Each row was made from one walk, in order. Every step used is in the known rows, and no mark comes twice. Write each row's walk.
Known rows
gaboz -> mumib -> rimo: [-4.11 -0.62 -1.44 -0.75 -4.28  3.11 -0.63  1.08 -0.62  0.48  0.11  1.06
  0.53  1.17 -0.08  2.07  0.82  1.02  1.12  2.68 -1.73  0.37]
tuvez -> bavogu: [-1.70  2.35 -0.82  4.40  1.12  0.97  0.14  0.45 -1.33 -0.70 -1.79 -1.23
  3.66  1.03  0.05  1.50 -1.21  1.87  0.83  2.03 -1.57  0.84]
tuvez -> mumib -> rimo: [-2.92 -0.18 -1.54  2.18 -2.82  3.83 -0.70  2.15  0.85 -3.52  1.30  0.81
 -1.03  1.50  0.06  0.90 -0.59  2.08  0.41  0.85 -1.72  0.30]
gaboz -> mumib: [-3.71  0.44 -1.92 -1.63 -1.16  1.43 -0.49  1.11 -1.01  0.48 -0.60  1.10
  1.43  2.01  0.10  2.16  0.68  0.89  1.26  2.13 -1.66  0.47]
soviv -> vepu: [-2.32  1.47 -0.79  3.66  0.54 -1.04 -0.77  1.50 -1.15 -0.99  0.38 -0.25
  2.81  2.55 -0.18  1.47  1.09  2.73  0.20  2.17 -1.56  0.21]
mumib -> rimo -> bavogu: [-3.62  0.28 -2.08  4.08 -2.89  3.51 -0.13  1.29 -0.25  0.24 -0.07  0.29
  2.39  0.48 -0.09  1.50  0.12  1.83  0.43  1.71 -0.82 -0.54]
gaboz -> mumib -> tuvez -> bavogu: [-3.74 -0.12 -1.23 -0.54  1.35  3.20 -0.93  0.48 -1.74  1.53 -0.78 -0.45
  2.52  1.72  0.21  1.17 -0.13  1.37  1.05  1.48 -2.20  0.85]
tuvez -> mumib -> gaboz: [-2.98  0.81 -1.44  1.88 -2.37  2.58 -0.29  2.98  0.44 -3.76  1.83  0.73
 -1.67  1.87  0.14  1.72 -0.40  1.72  0.32 -0.05 -1.60  0.49]
kupofat -> rimo -> bavogu -> tuvez -> mumib: [-2.87  0.56 -1.60  1.74  0.80  5.99 -0.76  2.15  0.21 -0.51  0.32 -0.26
  0.83  2.99 -0.30  1.77 -1.07  1.17  0.53  0.55 -1.30  1.18]
kupofat -> rimo -> bavogu -> tuvez: [-2.80  0.69 -1.75  1.92  0.65  5.19 -0.51  1.81 -0.29  0.63 -0.38 -0.36
  1.67  2.88 -0.36  1.97 -0.68  1.14  0.59  1.05 -1.15  1.03]
kupofat -> rimo -> mumib -> tuvez -> bavogu: [-2.18 -0.95 -1.14  1.65 -0.81  5.66 -0.65  1.10 -0.17  0.26 -0.45  0.78
 -1.06  2.99 -0.29  1.78 -0.11  1.77  0.41  1.93 -2.93  1.42]
rimo -> bavogu -> tuvez: [-2.73  1.60 -3.04  3.50  3.72  2.16  0.05  1.35 -0.88  0.93 -1.17 -0.90
  4.24  1.64  0.17  1.18 -0.60  0.89  0.64  0.15 -0.27 -0.44]
soviv -> vepu -> gaboz -> mumib: [-2.76  1.12  0.01  2.52  0.11 -0.10 -1.38  1.27 -0.38 -0.45  1.74  0.15
  2.34  2.25 -0.52  1.30  2.52  2.99  1.03  1.89 -1.47  0.56]
tuvez -> bavogu -> rimo -> vepu: [-2.45  2.69 -0.82  3.05  2.91  0.69  0.53  0.87 -1.40 -2.08 -1.44 -1.24
  3.89  0.41 -0.16  1.97 -0.85  1.69  1.16  1.67 -1.44  1.04]
kupofat -> rimo: [-2.53  0.50 -1.21  0.40 -1.93  3.62 -0.36  1.64 -0.39 -0.38 -0.42  0.67
  0.37  3.09 -0.44  2.24 -0.04  1.87  0.65  2.24 -1.79  1.35]
rimo -> bavogu: [-3.32  1.96 -2.87  3.28  2.47  1.89  0.09  1.45 -0.85  0.45 -0.86  0.34
  4.34  1.72  0.22  1.58 -0.23  1.49  0.62  0.53 -0.53 -0.55]
mumib -> rimo: [-2.85 -0.25 -1.64  2.80 -4.58  2.05  0.01  1.02 -0.37 -0.42 -0.40  0.43
  0.99  0.63 -0.22  1.55  0.52  2.04  0.55  2.69 -1.24 -0.17]
bavogu -> tuvez: [-1.43  0.77 -2.50  1.61  2.03  0.19  0.21  0.91 -1.05  0.40 -1.63 -1.29
  2.18  1.89 -0.05  1.08 -0.14  0.89  0.78  1.35 -0.84  0.16]
rimo -> vepu -> gaboz -> mumib -> tuvez -> bavogu: [-2.16  0.03  0.10 -0.27 -0.13  3.65  0.14  1.48 -0.29 -2.15  1.48  0.71
  1.92  1.04 -0.45  3.00  2.03  2.21  2.03  0.48 -2.01 -0.51]
soviv -> vepu -> gaboz -> mumib -> tuvez -> bavogu: [-2.71  0.97  0.44  3.24  1.47  0.84 -1.61  0.92 -0.71  0.11  1.69 -0.81
  3.02  1.98 -0.47  0.82  1.94  3.24  0.91  1.66 -1.75  0.85]
vepu -> soviv: [-2.33  0.50 -1.88  0.28  2.59 -1.45  0.57  1.43 -2.30 -2.29 -1.58  0.16
  2.44  1.82 -0.07  0.91  1.12  2.11  1.45  2.09  0.26  0.94]
gaboz -> mumib -> tuvez -> bavogu -> rimo: [-4.15  0.28 -1.47 -1.02  2.45  2.60 -0.92  0.46 -1.86  1.39 -0.99 -0.58
  2.76  1.50  0.16  0.91 -0.16  1.32  1.11  1.43 -1.98  1.16]

Which walk is each row?
[-2.40  2.37 -1.66  4.05  3.05  0.39  0.23  0.33 -0.99 -0.88 -2.07 -0.78
  2.68  0.68 -0.02  1.05 -0.94  1.50  0.83  2.22 -1.73  1.47] : tuvez -> bavogu -> rimo -> mumib
[-3.00  0.62  0.19  2.94 -1.45  0.67 -1.47  1.25 -0.16 -0.43  2.09  0.10
  1.88  1.80 -0.62  1.21  2.57  3.03  0.95  2.25 -1.47  0.48] : soviv -> vepu -> gaboz -> mumib -> rimo
[-4.04 -0.26 -0.99 -1.75  2.95  2.77 -0.55  0.94 -2.15 -0.18 -0.51 -0.48
  2.63  1.38  0.04  1.38  0.33  1.35  1.51  1.29 -1.63  1.16] : gaboz -> mumib -> tuvez -> bavogu -> rimo -> vepu -> soviv
[-3.02  0.87 -1.14 -0.51 -0.60  1.08 -0.59  0.76  0.08  0.36  0.75  1.09
  1.73  1.43 -0.43  1.35  2.43  2.21  1.93  1.43 -1.13  0.48] : vepu -> gaboz -> mumib
[-3.49  0.59 -3.49  0.70  4.03 -0.18  0.07  0.69 -0.95  0.17 -1.56  0.87
  1.18  1.51  0.00  0.40  0.61  1.59  0.52  1.44 -1.61  0.90] : bavogu -> rimo -> mumib -> tuvez
[-2.78  0.81 -1.34  2.01  4.79  2.07 -0.13  0.48 -2.05  0.12 -1.15 -1.62
  3.99  1.07  0.05  0.57 -0.65  2.40  0.67  0.59 -1.88  0.67] : mumib -> tuvez -> bavogu -> rimo -> vepu
[-2.98  1.09 -1.71  2.34  5.08  1.40 -0.39  0.17 -2.19  1.03 -1.67 -1.86
  4.28  1.17  0.12 -0.18 -0.90  2.42  0.49  0.89 -1.69  1.03] : mumib -> tuvez -> bavogu -> rimo
[-2.60 -0.54 -0.69  1.71 -3.27  4.78 -0.45  2.56  1.41 -4.69  2.53  1.22
 -1.32  1.22 -0.23  1.76  0.46  2.34  0.93  0.37 -1.86 -0.22] : tuvez -> mumib -> rimo -> vepu -> gaboz
[-2.52 -1.14 -0.69  1.41 -4.09  2.78  0.67  1.86 -0.82 -3.26  0.54  0.75
  0.58  0.36 -0.41  2.59  1.51  2.10  1.27  2.25 -0.88 -0.49] : mumib -> rimo -> vepu -> soviv
[-3.65  1.64 -1.70 -1.33  2.25  0.13  0.42  1.56 -0.49 -2.13  0.18  0.87
  2.35  0.77 -0.50  2.21  1.81  1.74  1.79  0.96 -0.94  0.54] : bavogu -> rimo -> vepu -> gaboz -> mumib
[-2.94  0.49 -0.64  0.22  1.17  2.29 -0.96  0.31 -0.39  1.17  0.61  0.07
  2.49  1.26 -0.35  0.63  1.82  2.53  1.79  0.99 -1.48  0.74] : vepu -> gaboz -> mumib -> tuvez -> bavogu
[-2.67  2.26 -1.41  4.29  1.56  0.57  0.33  0.69 -0.98 -0.89 -1.54 -0.81
  1.96  0.38 -0.07  1.37 -0.80  1.41  0.76  2.00 -1.67  1.51] : tuvez -> bavogu -> rimo -> mumib -> gaboz
[-2.82  1.40 -2.92  3.47  4.01  3.29 -0.33  1.92 -0.12 -0.67 -0.19 -0.76
  3.05  1.90  0.25  0.91 -1.09  0.92  0.54 -0.55 -0.51 -0.19] : rimo -> bavogu -> tuvez -> mumib
[-3.42  0.18 -1.83  3.23 -1.66  4.80 -0.79  2.36  0.94 -3.13  1.54  0.75
 -0.03  1.44  0.14  0.93 -0.92  1.94  0.35  0.28 -1.41  0.02] : tuvez -> mumib -> rimo -> bavogu
[-2.27  0.55 -1.34  2.72  3.57  2.21 -0.41  0.25 -2.03  1.15 -1.42 -1.67
  3.81  1.50  0.21  0.23 -0.86  2.53  0.47  0.92 -1.98  0.49] : mumib -> tuvez -> bavogu
[-3.24  0.97 -1.61  1.77 -0.34  5.01 -0.50  1.84 -0.25  0.25 -0.13  0.54
  1.72  2.92 -0.32  2.27 -0.44  1.60  0.57  1.31 -1.35  0.94] : kupofat -> rimo -> bavogu
[-4.31 -0.47 -1.82  0.35 -2.50  4.19 -0.76  1.18 -0.57  1.18  0.03  0.28
  1.40  1.02 -0.03  1.80  0.39  0.59  1.09  1.88 -1.23  0.13] : gaboz -> mumib -> rimo -> bavogu -> tuvez
[-2.75  2.50 -0.39  2.16  2.53  1.29  0.19  0.77 -1.04 -1.78 -0.68 -0.93
  3.66  0.26 -0.33  1.92 -0.12  1.75  1.66  1.58 -1.41  1.22] : tuvez -> bavogu -> rimo -> vepu -> gaboz -> mumib
[-1.92  0.40 -1.90  1.88  0.41  2.21 -0.16  2.27  0.02 -2.06  0.53 -1.20
 -0.63  1.82  0.02  1.10 -0.66  0.84  0.50  0.05 -1.13  0.52] : bavogu -> tuvez -> mumib -> gaboz
[-3.94 -0.02 -1.08 -1.33  2.04  3.30 -0.64  0.82 -1.74  0.47 -0.46 -0.33
  2.55  1.37  0.08  1.60  0.10  1.30  1.29  1.14 -2.20  0.79] : gaboz -> mumib -> tuvez -> bavogu -> rimo -> vepu
[-3.03  0.65 -0.09  3.65 -0.10  1.43 -1.53  1.32 -0.11  0.09  2.00 -0.60
  2.53  1.73 -0.60  1.00  2.19  2.63  0.93  1.63 -1.12  0.38] : soviv -> vepu -> gaboz -> mumib -> rimo -> bavogu -> tuvez
[-2.50 -0.31  0.14 -1.28 -2.99  5.57 -0.26  2.10  0.36 -1.93  1.60  1.42
 -0.37  2.58 -0.83  3.59  1.60  1.89  1.63  1.47 -2.12  0.79] : kupofat -> rimo -> vepu -> gaboz -> mumib
[-3.48  0.88 -0.93 -0.11  2.21  1.67 -0.92  0.30 -0.51  1.07  0.46 -0.12
  2.72  1.00 -0.41  0.38  1.74  2.45  1.82  0.99 -1.31  1.14] : vepu -> gaboz -> mumib -> tuvez -> bavogu -> rimo
